Every row comes from one small tree of marks. The marks that hang from a mark follow it in brackets, in the order of their numbers. Every link used is in the known rows. Which tree was each row made from?
Known rows
K_899[K_833]: [-16.1   7.2  -5.8  -4.1   0.5   2.1  -1.0  25.3  14.5  -6.8 -45.3  -4.0
  -6.8 -14.2 -10.8  10.6  10.0   3.6   6.9  21.1   1.9   2.6 -15.5  -3.9]
K_482[K_560 K_833[K_899] K_873]: [ 18.6  20.7 -10.3   0.0  13.3   6.5  13.3 -15.8  15.6  -6.7   3.4 -14.6
  -2.2 -19.7  -6.4  17.0  -3.6   9.9  21.4   0.0   6.3   8.8  38.1  12.3]
K_615[K_560 K_833[K_482 K_899]]: [ -6.4  22.0  -9.2  16.0  -6.7   4.3  -1.0   4.5  30.9   0.1 -19.5 -15.9
 -12.3   0.2  -4.5  -3.7   1.2   8.8 -13.9  18.2  35.9  -1.6  -3.1  11.1]
K_833[K_482[K_560] K_615 K_899]: [ 49.7   6.7 -15.2  -2.3   5.9   5.8   2.6  10.2   7.4  12.4  -0.9 -17.2
  -7.0  -9.7   6.1  62.5  -5.1  10.8   3.8   6.3  23.3   5.4  -6.6   6.8]
K_833[K_899]: [ -2.4   4.6  -4.5  -9.3  -0.3   3.1   9.2  21.3  15.1 -14.6 -25.5 -10.6
  -3.6 -16.1  -0.3  38.9 -11.6  14.1  -4.3  -8.4  11.9   5.0  17.6   2.6]
K_560[K_482[K_873]]: [ -5.3   9.1 -16.1  30.3   3.6  15.4   6.4  15.1  14.1  -9.0   2.7  -2.7
 -14.0 -28.4  -7.9  47.3   8.4  16.4  10.2 -12.3  13.4   4.7  26.8 -11.1]
K_873[K_482[K_833[K_332 K_615]]]: [ 51.6  20.6  -8.7   6.4 -18.2  16.4 -15.5 -10.2   7.7   1.1  20.2   0.5
 -14.2 -30.0  -3.9 -22.2 -17.1 -12.7   8.5  24.0   5.7  -6.8  26.1   7.5]
K_873[K_482[K_560]]: [ 30.1  27.5  -8.4  21.9  18.4  19.4  10.5  -0.3  -0.3 -13.5  30.7   7.4
  -4.5 -30.6   0.2  15.6   0.8  14.1   7.9  24.4   3.0 -11.6   8.5   5.7]
K_615[K_833[K_899]]: [ -3.7  17.7  -3.4   4.9 -14.9   1.0  13.7  15.3  16.1  -8.3 -35.8 -16.4
  -7.8 -16.7  -2.9  51.9 -19.7  17.8 -13.6   4.9  21.7  -1.2  10.2   7.9]
K_482[K_833[K_615[K_560] K_899] K_873]: [ -5.9   0.5  -6.4  11.5 -13.5   7.8 -11.5 -22.8  26.8   3.2  17.6  -7.2
  -6.1   2.2 -12.3  22.7   1.0  -5.2  10.7  31.6  18.7   4.4  23.2 -16.2]
K_482[K_833 K_873]: [ 11.1  12.5  -7.6   9.7  -0.2  14.6   2.5   2.0  17.5  -7.6  18.9  -7.0
 -20.0 -24.5 -16.2 -16.2   3.3   0.6  13.7   1.8   6.7  -0.4  39.0 -15.3]
K_482[K_560[K_332[K_833[K_899]] K_615]]: [  4.0  -0.7  -2.4  -0.1  13.1 -15.8   1.4  -1.0  14.9  -9.0 -30.8  -3.8
  20.9 -19.1  14.7  42.1  -0.6  25.5  14.8   3.9  -3.8  17.3   0.1  17.2]
K_332[K_833[K_482[K_873]]]: [ 20.9  -2.2  -4.0  14.2   6.8  -4.0 -10.6  17.5  17.3  -1.3   8.4 -11.0
 -10.2  -9.3 -11.7 -29.1  29.1  22.7  21.4  -1.4  26.6   1.2  19.7 -17.7]
K_332[K_833[K_899]]: [-13.0  -1.8  -1.3 -11.5  -4.6  -7.1  -0.5  20.5  17.3 -12.9 -46.2  -6.1
  12.1  -9.2   1.6  40.0   4.9  22.9   9.8   3.6  13.3   3.4   3.5  -2.8]
K_482[K_560[K_332 K_615]]: [ 16.6  12.3  -8.8  21.4  20.5   9.2   7.9   3.0   5.9  -8.4  10.8   1.3
  -2.1 -36.2   4.7  29.7 -13.0  13.0   1.1   3.9  -8.9  13.1  10.3   8.9]
K_560[K_332[K_833] K_482]: [-32.0   1.2 -21.2  15.9 -12.9   5.2 -10.9  30.3  24.6  -4.0 -55.5  10.8
   6.4 -31.4  11.8  32.7   5.2  28.3  18.8 -13.4  -5.0  13.8 -13.2  12.8]
K_833[K_332 K_615[K_560[K_482]] K_899]: [ -8.9   8.2 -19.6  14.6 -21.9   2.4 -15.2  -1.3  22.8   3.0 -50.6  -4.9
   6.2 -15.9  -0.4  50.7 -17.2   6.2   0.6  10.5  17.1  11.7  11.0  15.2]
K_615[K_560]: [-21.1  17.2  -7.3  20.4   2.2  18.0  -2.7  11.6  20.7 -10.6  -3.1   6.4
  -5.5 -18.1 -12.8   3.3   4.5   4.4  -3.7  26.7   9.3  -1.2   5.0 -12.8]
K_873[K_482[K_833]]: [ 17.2  18.5  -9.2   4.9   3.0  27.3  -0.1  -5.4  13.4 -11.1  21.3   7.7
 -18.2 -27.3  -1.7 -18.6  -2.9  -8.2   4.5  17.6   3.0 -11.4  15.3   0.0]
K_899[K_833[K_482]]: [  5.2   4.1  -9.9  -5.6   6.9   1.6  -3.8  28.0  15.9   2.0 -37.1 -11.7
 -18.4  -6.8 -10.9 -10.5  18.6  -2.0   8.1   9.1  12.6   0.8 -14.9   3.7]
K_873[K_482[K_560[K_332]]]: [ 16.1  29.0 -12.8  29.3   3.8  19.1   1.9   9.1   4.9 -16.7  34.5  12.2
  -2.5 -34.3   6.0 -16.0  -8.2  18.7  12.4   3.5  -4.9   2.4   9.3  26.9]
K_833[K_332 K_482 K_899]: [ 37.3   9.1  -8.9  -6.5  -8.9  -7.3  -7.5  23.3  13.8  -8.1 -35.5 -23.3
  -9.1 -16.1  -8.5 -40.7 -14.7   8.6  -0.6 -24.8  23.0   7.3  38.8  30.5]
K_332[K_833]: [ -6.0   0.7  -4.0  -1.7   0.9   0.5  -2.2  24.9  20.3  -6.1 -33.0  -0.3
   2.9 -18.0  -6.1  16.6  12.2  20.6  10.3  15.7   6.5  -0.7  -2.5 -16.0]
K_899[K_833[K_482[K_873]]]: [ 10.2  -2.5  -7.1  11.0   6.3  -6.7  -7.1  16.1  13.0  -1.3 -12.5 -16.5
 -20.5  -2.6 -19.5 -35.3  29.1   5.5  17.2   5.3  20.9   4.6   8.0  -5.7]
K_332[K_833[K_482[K_560[K_615]] K_899]]: [ 35.5  -4.7  -5.1 -11.5  37.1 -10.7   4.7 -10.5   5.7   3.2 -19.5 -15.7
   8.2  -7.0   9.4  43.9  17.7  11.3   8.9  10.9  19.3   7.0   2.4   0.0]

Which tree is each row?
[ 36.1  26.1  -3.8   7.9   9.0 -12.1  16.8 -16.1   3.9  -5.6 -33.3 -26.0
   4.7 -27.5  -3.6  56.2 -31.7  15.5 -12.8  16.6  15.3   7.1  37.2  28.9]
K_482[K_560[K_615[K_833[K_332 K_899]]]]
[ -4.2  10.3 -17.7  44.3 -16.8   8.1 -20.6  -6.1  19.3   3.7  -3.9  -3.2
  -5.3 -22.0 -14.8  14.0  -1.7  11.0  14.3  16.6  18.7  13.1  33.1  -5.4]
K_833[K_332 K_615[K_560[K_482[K_873]]]]
[ 22.3 -12.3  -6.1   7.0  12.0  -5.7 -16.3  16.2  16.5   0.3  -7.7  -0.3
  -6.0 -16.0   8.5 -17.2  13.7  12.2  10.0  -9.3  10.0  12.5  -3.0  -3.8]
K_560[K_332[K_833[K_482]] K_615]
[ 33.8 -17.7  -3.2   0.2  -7.9 -12.0 -15.3   8.8  13.3   7.5  -0.5 -19.4
  -1.1   8.7  -3.4  23.2  21.4  20.5  18.4   2.9  35.3   7.8  15.0 -15.9]
K_332[K_833[K_482[K_873] K_615 K_899]]
[ 35.2  32.1 -11.7  15.3 -16.6   0.1  -4.7  21.3  14.6   2.3 -25.1 -22.2
 -21.8 -28.3 -15.7 -36.3 -16.8  10.5 -10.0  -2.8  28.3  -1.3  25.3  19.8]
K_615[K_833[K_332 K_482]]
[-53.5  20.2 -22.7  35.5 -26.5  10.1  -3.1   9.4  33.6  -4.3 -50.1   2.5
  -0.5 -17.9   8.9  38.9 -14.1  16.4  -5.2   5.8  12.2  12.8  -8.1  34.1]
K_615[K_560[K_332 K_482] K_833[K_899]]
[-27.6   8.1 -27.0  39.1 -20.2  23.5 -17.4  15.7  29.8   5.9 -14.2  15.3
  -4.4 -24.8   6.3  38.7  -2.5   6.4   9.8  14.0   0.6  14.0 -23.3   4.2]
K_833[K_615[K_560[K_332 K_482]]]
[  7.4   6.7 -19.9   7.5 -12.1   1.4  -2.1  -7.2  21.1  -8.7 -44.5 -16.6
  -6.8 -26.3  -5.9   3.4 -17.2   0.7  15.7 -25.5   9.1  16.2  58.1  27.3]
K_560[K_482[K_833[K_332 K_899] K_873]]
[ 51.2  38.4  -0.5  38.3  12.1   1.0  14.1 -24.0  -5.5  -7.5  23.8  -8.7
  -7.4 -38.1  -6.9  20.0 -17.7  10.5  -9.6  37.9  10.6  -9.0  37.3  17.9]
K_873[K_482[K_560[K_615[K_833[K_332]]]]]
[ -8.6  -0.2  -5.0   5.4 -11.9   8.2  -7.9   5.0  21.0  -1.1  -8.2  -2.8
   3.4   0.1  -2.1  56.4  -4.8   3.3  -3.9  26.3  19.4   4.2  -2.7 -11.8]
K_833[K_615[K_560] K_899]
[ 27.8 -11.9  -7.9 -15.5  -7.9  -8.1 -14.1  17.8  17.0  12.4 -27.8 -14.0
   1.0   4.1   7.4  41.4  13.1  14.0  11.0   7.6  27.8   5.3 -16.4  -9.0]
K_332[K_833[K_482 K_615 K_899]]
[-34.5  -1.5 -23.5  24.3 -26.0  13.5 -15.0  10.2  28.7   2.1 -33.2   9.7
   5.5 -12.6  11.8  64.0  -8.3   7.5   5.1  -3.3   7.4  19.5 -13.3  15.2]
K_833[K_615[K_560[K_332 K_482]] K_899]
[ -6.1  -2.9 -15.1  44.9   8.6   7.5   1.5   6.1  12.0  -9.0   8.8   1.5
 -12.1 -29.9   4.2  30.2   2.1  15.1   8.0 -20.6  -1.8  17.9  35.2  -1.2]
K_560[K_332 K_482[K_873] K_615]
[  2.9  12.8 -20.3 -10.6 -12.8   9.7  -0.3   0.1  22.3  -5.0 -68.8 -11.4
  -4.0 -33.3   1.9  16.8 -24.9  -7.2   7.5 -21.5   2.3  11.3  33.9  35.5]
K_560[K_482[K_833[K_332 K_899]]]
[ 27.8  33.4  -7.3  44.5   8.3  10.0  11.1 -13.8   2.4  -6.3  36.5   3.4
  -9.4 -35.3   8.7  26.2 -12.4  15.0  -6.5  31.1   4.3  -1.6  12.1  19.2]
K_873[K_482[K_560[K_332 K_615[K_833]]]]
[ 16.9 -16.1  -4.5  -6.3   5.8 -15.8 -12.0  11.8  18.8  -4.7 -24.1 -10.3
   3.0  -7.3  15.3  -2.9   7.4  15.5   7.6 -22.1  13.5  15.8   8.4   9.8]
K_560[K_332[K_833[K_482 K_899]] K_615]
[ 11.1  12.2  -7.3  23.6 -18.4   9.5 -23.4 -21.8  25.5   4.5   9.4  -7.0
 -11.2 -17.8 -24.8 -40.6  -5.0  -6.1  15.6  31.8  11.9   6.4  43.2  -9.3]
K_482[K_833[K_332 K_615[K_560]] K_873]
[  6.1  -8.0  -1.2 -17.8 -17.1  -8.1  -8.5  19.2  14.3   1.8 -33.5  -9.0
  11.0  -2.5   4.7  71.9   2.8  17.7   9.4  15.7  15.5   4.6 -10.2 -14.7]
K_332[K_833[K_615 K_899]]
[ 27.6  20.8  -9.7  28.9  -2.9   4.5   5.7  13.9  15.6   1.5  21.7 -21.0
 -27.3 -14.4 -17.2 -13.4   5.5  21.3  -1.9   2.2  34.3  -4.0  28.9  -7.2]
K_615[K_833[K_482[K_873]]]
[-17.9  -8.0 -14.0  15.6   3.7   2.9  -4.6  11.3  19.1  -2.0 -39.1  11.9
   3.2 -31.4  13.8  47.4   9.0  16.3  13.8  -3.2  -5.8  16.8  -6.3   2.0]
K_560[K_332[K_833] K_482 K_615]
[ 35.6  22.9 -10.3   2.5 -21.7  -8.5  -0.5  14.9  16.3  -2.2 -44.6 -30.4
 -14.7 -16.2  -7.4 -25.8 -24.4  12.1 -11.8 -15.0  30.1   2.7  29.8  35.1]
K_615[K_833[K_332 K_482 K_899]]
[ 36.3  -1.3  -5.1  18.5  40.4 -10.9   6.2 -14.2   2.2   5.0   8.1 -18.9
 -11.0  -7.3 -11.5   9.5  29.6   4.2  17.1  26.9  16.8   8.9  15.1  -5.5]
K_899[K_833[K_482[K_560[K_615] K_873]]]
[ 28.6  17.5 -14.5 -19.8  -1.0  12.4   6.7  -8.0  13.3  10.8  -9.0  -9.6
  -2.7 -18.2   5.8  76.5 -16.0  -4.8  10.7  19.2   4.2   5.4   0.7   5.9]
K_482[K_560 K_833[K_615 K_899]]
[ 32.2  17.1  -7.3  37.3  23.9  13.1   5.9 -10.2  -0.8 -15.0  43.0  11.6
  -3.5 -34.8  11.5  -1.8  -4.8  11.3   6.1  14.4  -5.0   2.2  15.9  15.0]
K_873[K_482[K_560[K_332 K_615]]]
[ 39.0  15.1  -3.1  28.8  37.4  14.6  15.7 -17.4  -7.2 -10.6  50.5   4.0
  -3.7 -30.7   4.3  40.0   2.5   6.3  -3.1  31.3   5.0  -8.4  20.6  -6.4]
K_873[K_482[K_560[K_615]]]
[ 10.8  23.5 -14.3  23.0  -2.4   2.3  10.2  -0.3  11.8   2.5 -35.2 -13.8
 -12.7 -40.1  -3.6  59.5 -22.2   5.3 -13.0   3.8  13.5   5.8  26.9   9.0]
K_560[K_482 K_615[K_833[K_332]]]
[ 17.9  14.3  -7.9 -18.9 -14.4   1.7  -4.3   3.0  19.1 -12.0 -49.5 -16.5
  -5.3 -24.4  -7.6 -25.6 -27.3  -2.8   3.7  -9.3   2.9   7.5  43.4  26.9]
K_482[K_833[K_332 K_899]]
[ 51.5  33.3 -12.9  40.7  -3.7  -3.1   2.8   1.4   5.1   3.2   5.7 -29.1
 -17.0 -29.3 -21.2 -40.8  -5.8  25.2   7.2  10.8  29.3   6.2  48.0  27.4]
K_615[K_833[K_332 K_482[K_560 K_873]]]
[ 14.6  28.1  -9.9  30.9   8.1   6.7  13.0   1.9   9.6  -0.2   6.4  -4.9
  -8.0 -36.7   3.2  48.6 -20.1  17.5  -4.9  18.2   0.9   8.8   6.8  15.4]
K_482[K_560[K_332 K_615[K_833]]]
[-15.9  11.8 -15.8  14.9 -21.5  23.7 -24.0   2.3  33.5   6.2   4.9  14.1
 -10.9 -19.6  -3.7 -15.0 -10.1  -6.3   9.5  29.1  -5.2  11.0 -15.6   0.8]
K_482[K_833[K_615[K_560[K_332]]]]
[ 21.1  27.1  -6.4  16.3  22.1   6.7  25.0 -10.1   2.5   4.5   5.3 -12.4
  -8.8 -31.9  -2.6  82.0 -12.0  10.7 -10.5  37.5  13.3  -3.3   8.4  -9.0]
K_482[K_560[K_615[K_833]]]
[ 51.6  12.2  -9.7  13.1  40.2  12.1  12.6  -2.4   2.8   5.2  19.3 -11.7
 -13.8 -23.6  -1.2  31.2   4.7   1.3  -2.6   8.8  16.0   0.6   8.8  -6.5]
K_833[K_482[K_560[K_615]]]
[ 35.9   7.7  -5.6  -1.0 -25.9  -5.7 -11.5  -5.5  14.2   0.1 -10.4 -22.1
  -9.1 -14.4 -12.2 -10.4 -21.1  -1.4  12.9  -3.0  14.8  12.2  54.9   7.7]
K_482[K_833[K_332 K_615 K_899] K_873]
[ 42.0  10.4 -10.0   6.2  26.8 -14.1  -3.7  -5.3   1.3   6.7 -38.9 -19.8
  -6.3 -21.8 -10.7 -16.9   5.1  -5.1   8.7  21.1   7.1   9.4   6.6  22.2]
K_899[K_833[K_332 K_482[K_560[K_615]]]]
[ 46.9  32.4 -11.4  13.4   5.2  17.0  -1.0 -19.5   5.8  -7.9   7.3   0.2
  -7.4 -40.6  -5.6 -42.0 -14.1  -1.5  14.1  20.5  -5.5  -5.1  35.3  29.8]
K_873[K_482[K_560 K_833[K_332]]]
[-19.1  -7.0 -10.2   5.8 -11.6  -9.9 -26.2  17.7  36.1  -8.1 -36.3   2.6
   8.5   3.1   5.9 -47.0  16.5  19.6  14.2  -0.6  15.9  14.1 -12.8  23.1]
K_615[K_560[K_332[K_833[K_482 K_899]]]]
[-32.5  14.3 -18.2  42.4   0.9  19.1  -2.6  -0.5  24.1  -7.9   1.2   5.1
  -7.9 -19.1 -13.3  26.5  15.2  13.1  10.7  13.4  16.6   5.3  19.5 -10.6]
K_615[K_560[K_482[K_873]]]
[ 10.4  -1.7 -11.2  45.0 -16.5   8.6 -28.1   8.4  26.6   5.7  43.6  -0.2
 -16.2  -4.3  -9.1 -48.3  11.9  13.8  13.6   4.8  22.0  13.9  12.2  -6.2]
K_833[K_482[K_873] K_615[K_560[K_332]]]
[  4.8   3.6 -18.7   1.2  19.9  24.4  10.8 -12.4  18.0   5.8 -22.3   3.4
 -18.0 -35.9   5.5  70.0  -3.4 -17.4  -0.3   3.0  -1.6   2.8   4.7 -15.4]
K_560[K_482[K_833] K_615]
[-23.6  16.4 -21.6  -0.2 -11.3  12.5 -10.4 -15.5  32.3  -3.5 -69.3  -2.0
   1.7 -22.3  -2.7   0.6 -16.8 -10.0   8.4   4.0   5.1  11.5  26.9  32.8]
K_615[K_560[K_482[K_833[K_332 K_899]]]]
[ 25.7   9.0  -6.6 -13.9  29.9   8.7  18.9 -25.2   9.5   0.4  -7.9 -11.5
  -1.2 -21.9   4.5  58.3 -12.6  -9.1   1.6  18.3  -2.0   6.2  16.0   3.4]
K_482[K_560[K_615] K_833[K_899]]
